Every row comes from one small tree of marks. The marks that hang from a mark follow it in brackets, in the order of their numbers. Every link used is in the known rows. Which tree was each row made from?
Known rows
Q41{Q856{Q947{Q642}}}: [ -7.6  -7.9 -23.3  18.5 -15.9 -43.4  -1.6 -13.9  20.1  -0.3   9.0  -5.5
  -9.4  -8.2 -22.9  18.0  10.9   4.1]
Q41{Q856{Q808{Q60}}}: [ 11.0 -44.0  -9.7 -18.1   5.5 -34.6  -3.2  15.2 -14.5   6.9  -1.8  -3.6
 -14.8  -4.0 -10.7   3.0   3.6  -1.4]
Q808{Q856{Q947{Q642}}}: [-14.0  16.8 -17.4  38.5 -15.2 -25.7  -4.4 -14.5  30.4   9.3   3.0  15.5
  -1.5  -4.0 -18.0   5.8   7.1   4.9]
Q856{Q808 Q947{Q642}}: [ -7.9  14.6  -3.7  21.6 -10.6 -32.6   3.3   2.2  15.9   1.2  -3.8  -0.8
  -7.4 -14.9 -23.0   4.0  -1.6   2.7]
Q947{Q642}: [-12.4   6.7 -11.9  20.3  -2.0  -5.9   1.0  -7.6   6.7  -3.7   2.3  -0.7
   6.0  -4.7  -6.5  -0.5   5.0   1.1]
Q856{Q41{Q60} Q808 Q947}: [ -3.2 -14.1  11.8 -11.1   4.3 -42.1   0.1  18.5  -7.8   2.3  -7.0  -5.8
 -15.9  -3.6 -17.0   4.2  -8.9   5.0]
Q41{Q60{Q808} Q856}: [-16.4 -19.0 -10.2   5.9   0.3   2.0 -14.5   2.1 -28.8  -8.3   0.3  -0.5
 -12.7   1.3 -12.8   8.3  11.5  -0.4]
Q60{Q808{Q856{Q947}}}: [-11.1   9.1  -5.2  23.2 -10.2  -7.3 -11.9 -10.2  10.8  11.1   1.0  22.7
  -7.0   0.5 -18.5   6.6  12.1  -1.6]
Q41{Q856{Q808}}: [  2.2 -16.8   2.8 -16.0  -5.2 -28.1  -3.3  18.7  -2.8   3.8  -5.6  -3.0
 -14.6  -0.9  -9.2   5.6  -1.1  -1.3]
Q184{Q642}: [  1.2 -30.4  -4.5 -12.5  -1.1  -7.4   1.7   6.6  -6.7  -1.8  -6.1  12.4
   0.4   3.2  -1.4   4.1   2.1 -10.4]
Q808{Q60 Q856}: [  3.8 -22.2 -14.4   8.2   6.2  -8.0  -6.9  -1.9   0.0  13.6   1.8  17.0
  -0.3   4.2  -1.3  -7.8   6.8   0.0]
Q856{Q808 Q947}: [  5.4   7.1   7.2   1.3  -8.9 -27.3   2.6   9.9   9.0   4.6  -4.9   0.3
 -13.0 -11.5 -16.4   4.8  -6.8   1.8]
Q856{Q808{Q60}}: [ 10.0 -22.4  -0.9  -7.9   9.5 -15.4   0.2  13.2 -15.2   5.0  -4.8  -0.1
  -6.4  -6.5  -7.0  -7.6  -2.1  -1.5]
Q856{Q808}: [ 1.1  2.8 10.4 -6.8 -0.4 -8.3  0.8 16.9 -3.1  2.8 -9.2  1.6 -6.9 -3.0
 -4.9 -4.3 -6.5 -0.9]
Q808{Q60 Q856{Q41 Q947{Q642}}}: [ -5.7 -33.5 -21.1  16.5   6.3 -54.5  -3.8 -13.1  20.0  17.5   6.9  13.1
   0.9   3.0 -17.6   4.7  14.1   3.0]
Q41{Q60{Q808} Q856{Q947{Q642}}}: [-24.0  -7.5 -25.5  36.2  -9.8 -21.8 -12.6 -13.2 -10.0 -10.1   6.7  -2.7
 -13.9  -9.6 -31.5  16.1  15.8   4.0]
Q947{Q856{Q808}}: [ -1.4 -17.3   6.6  31.1  -7.6  -4.7   6.9  16.9  -3.2   0.1  -9.1   1.3
 -12.7   1.5 -12.8 -11.0  -1.6  -0.1]
Q60{Q808{Q856{Q947{Q642}}}}: [-23.6  17.7 -16.2  44.8 -12.3 -12.5 -11.2 -17.7  18.6   8.1   3.0  23.0
  -1.4  -3.8 -25.6   5.3  17.6  -0.2]
Q41{Q60{Q808{Q856{Q947{Q642}}}}}: [-30.4  15.6 -19.8  54.0 -10.0  -4.8 -14.5 -14.2  -0.3   0.5   1.6  19.4
  -6.3  -5.4 -26.2   2.8  13.2   4.4]
Q947{Q642{Q184} Q856}: [ -7.9 -27.5 -23.7  47.0 -10.1  12.8   1.6  -7.7  20.7 -16.2  -2.3  11.9
  -1.6   7.0 -22.9   1.6  11.9   8.6]
Q60{Q808}: [ -9.4   2.2   0.7   7.4   1.9  12.1  -6.8  -3.0 -12.0  -1.9  -1.2   7.6
   0.6   0.8  -7.3   0.6   9.8  -4.5]
Q808{Q856}: [-5.4  4.6 -2.3  9.1 -4.3 -0.5 -6.2  1.3 10.7 12.3 -2.6 18.0 -0.6  7.1
  0.4 -3.6  2.6  0.7]

Which tree is each row?
[ -3.2 -23.2 -15.0  -3.7  -1.0 -33.4  -1.3  -9.0  35.1  -8.1   0.7   8.6
   0.9   4.2 -24.8  19.4   8.5   8.9]
Q856{Q41 Q947{Q642{Q184}}}
[ -4.0 -37.2 -16.9  51.6   1.0 -15.0   6.9   4.7  -8.0  -0.3  -2.8  -0.7
  -7.2  -6.5 -20.8 -14.6   8.3   1.0]
Q947{Q642 Q856{Q808{Q60}}}
[ -2.7 -12.3   1.1  -5.5  -2.1 -43.9  -4.0  -1.6  25.6  18.2   0.5  13.6
  -4.7   9.9  -9.5   8.9   4.5   1.9]
Q808{Q856{Q41 Q947}}
[-26.6  -7.9 -10.1  25.7   5.6 -26.7  -7.3 -10.5  -9.4  -6.0   3.5  -1.3
  -3.2  -3.4 -25.6   7.9  12.2   3.4]
Q856{Q41{Q60{Q808}} Q947{Q642}}
[-15.9  -8.3  -0.3   9.5   2.4 -46.9   0.5  10.5  -0.3  -1.3  -5.0  -6.6
  -9.7  -7.9 -23.1   3.2  -3.6   7.0]
Q856{Q41{Q60} Q808 Q947{Q642}}
[-13.1 -11.1  -5.9  52.0 -10.0  -8.9   7.2   8.7   3.1  -3.0  -6.7   0.2
  -7.2  -3.8 -18.9 -11.1   3.6   1.4]
Q947{Q642 Q856{Q808}}
[  3.6 -14.7  14.9 -20.6   2.5 -50.8   2.8  15.1  10.7   9.9  -6.6  -3.2
 -10.8  -1.3 -15.0   7.9  -4.5   0.4]
Q856{Q41 Q808 Q947}
[ -8.7 -17.4 -17.0   4.5  -5.2 -32.3  -8.0  -7.8  45.5   4.2  -2.2  26.5
   0.6  11.6 -24.2  16.7  11.4  10.4]
Q808{Q856{Q41 Q947{Q642{Q184}}}}
[-12.1 -14.6 -13.1  15.0  -8.4 -17.7 -13.3  -6.3 -15.8  -6.8   4.4  -3.2
 -19.3  -4.9 -25.6  16.7  11.3   2.5]
Q41{Q60{Q808} Q856{Q947}}
[ -2.6  -3.7 -21.5  19.9 -11.9 -11.3  -2.1 -14.9  32.3 -12.3   1.4  10.4
  -1.7  -5.6 -26.3  17.3   6.5  10.9]
Q856{Q947{Q642{Q184}}}
[ 12.9 -40.3   3.2 -21.5  13.0 -59.1   2.8  10.9  -1.7  12.1  -1.5  -3.7
 -11.3  -4.2 -17.6   3.3   0.2   1.0]
Q856{Q41 Q808{Q60} Q947}
[-14.0 -16.4   1.6  -4.7   8.7 -13.8  -9.5   9.4  -5.9   9.2  -4.8  11.4
  -2.6  14.8   1.3  -2.9   0.8   4.1]
Q808{Q856{Q41{Q60}}}
[  1.7 -52.7 -23.9  40.5  -0.7  -1.7   2.2   6.2   6.3 -10.6  -7.3  12.6
  -7.8  -0.2 -30.2  -6.2  10.1   7.4]
Q947{Q642{Q184} Q856{Q808{Q60}}}
[-12.9 -10.3   3.2   3.3   0.3 -29.4 -11.4  -3.6  12.6  16.1   0.5  21.1
  -4.2   9.7 -16.8   9.1  15.0  -2.2]
Q60{Q808{Q856{Q41 Q947}}}
[-21.0 -39.2   1.2  32.3   8.1   2.6  -4.4   4.5 -29.2  -6.3  -4.0   1.5
  -8.2  12.5 -15.3  -6.4  13.3   0.3]
Q947{Q856{Q41{Q60{Q808}}}}
[-23.2 -33.9 -11.5  45.2   4.2 -15.1   3.4   0.0  -9.0  -8.0  -0.6  -6.4
  -2.9   7.4 -13.7  -7.9   8.1   6.8]
Q947{Q642 Q856{Q41{Q60}}}
[  2.2 -14.1 -16.1  20.7  -0.7 -40.7   2.5  -2.1   4.0   4.0   1.1  -1.6
  -7.9 -18.2 -25.0   0.3   1.8   3.5]
Q856{Q808{Q60} Q947{Q642}}
[-16.1 -32.6  -8.2  36.9   2.2 -24.4   6.3  -4.1   9.1  -0.7   1.0  -3.0
   2.0  10.2 -11.9  -4.9  13.3   1.4]
Q947{Q642 Q856{Q41}}
[-22.8  -6.0 -12.6  25.3  -1.4 -38.3  -7.5  -5.9  14.1   7.0   1.6  10.6
  -4.0   3.3 -17.9   4.2   5.3   8.4]
Q808{Q856{Q41{Q60} Q947{Q642}}}
[  0.4 -35.0  -9.2  -2.1  11.0 -61.7   3.3   3.2   7.2   9.0   0.4  -3.6
  -5.0  -8.1 -23.3   4.4   4.9   2.3]
Q856{Q41 Q808{Q60} Q947{Q642}}
[ -5.4 -16.3  -0.8  -6.7  -2.6 -17.1  -7.2  23.1 -20.4  -3.5  -7.3  -6.7
 -19.8  -2.5 -10.8   1.9  -4.6   3.6]
Q41{Q60 Q856{Q808}}
[ -4.2 -13.3 -28.8  37.0  -4.7 -32.7  -5.1 -17.6  18.5  12.6   7.6  15.5
  -1.8  -7.3 -19.9   2.1  11.4   5.1]
Q808{Q60 Q856{Q947{Q642}}}
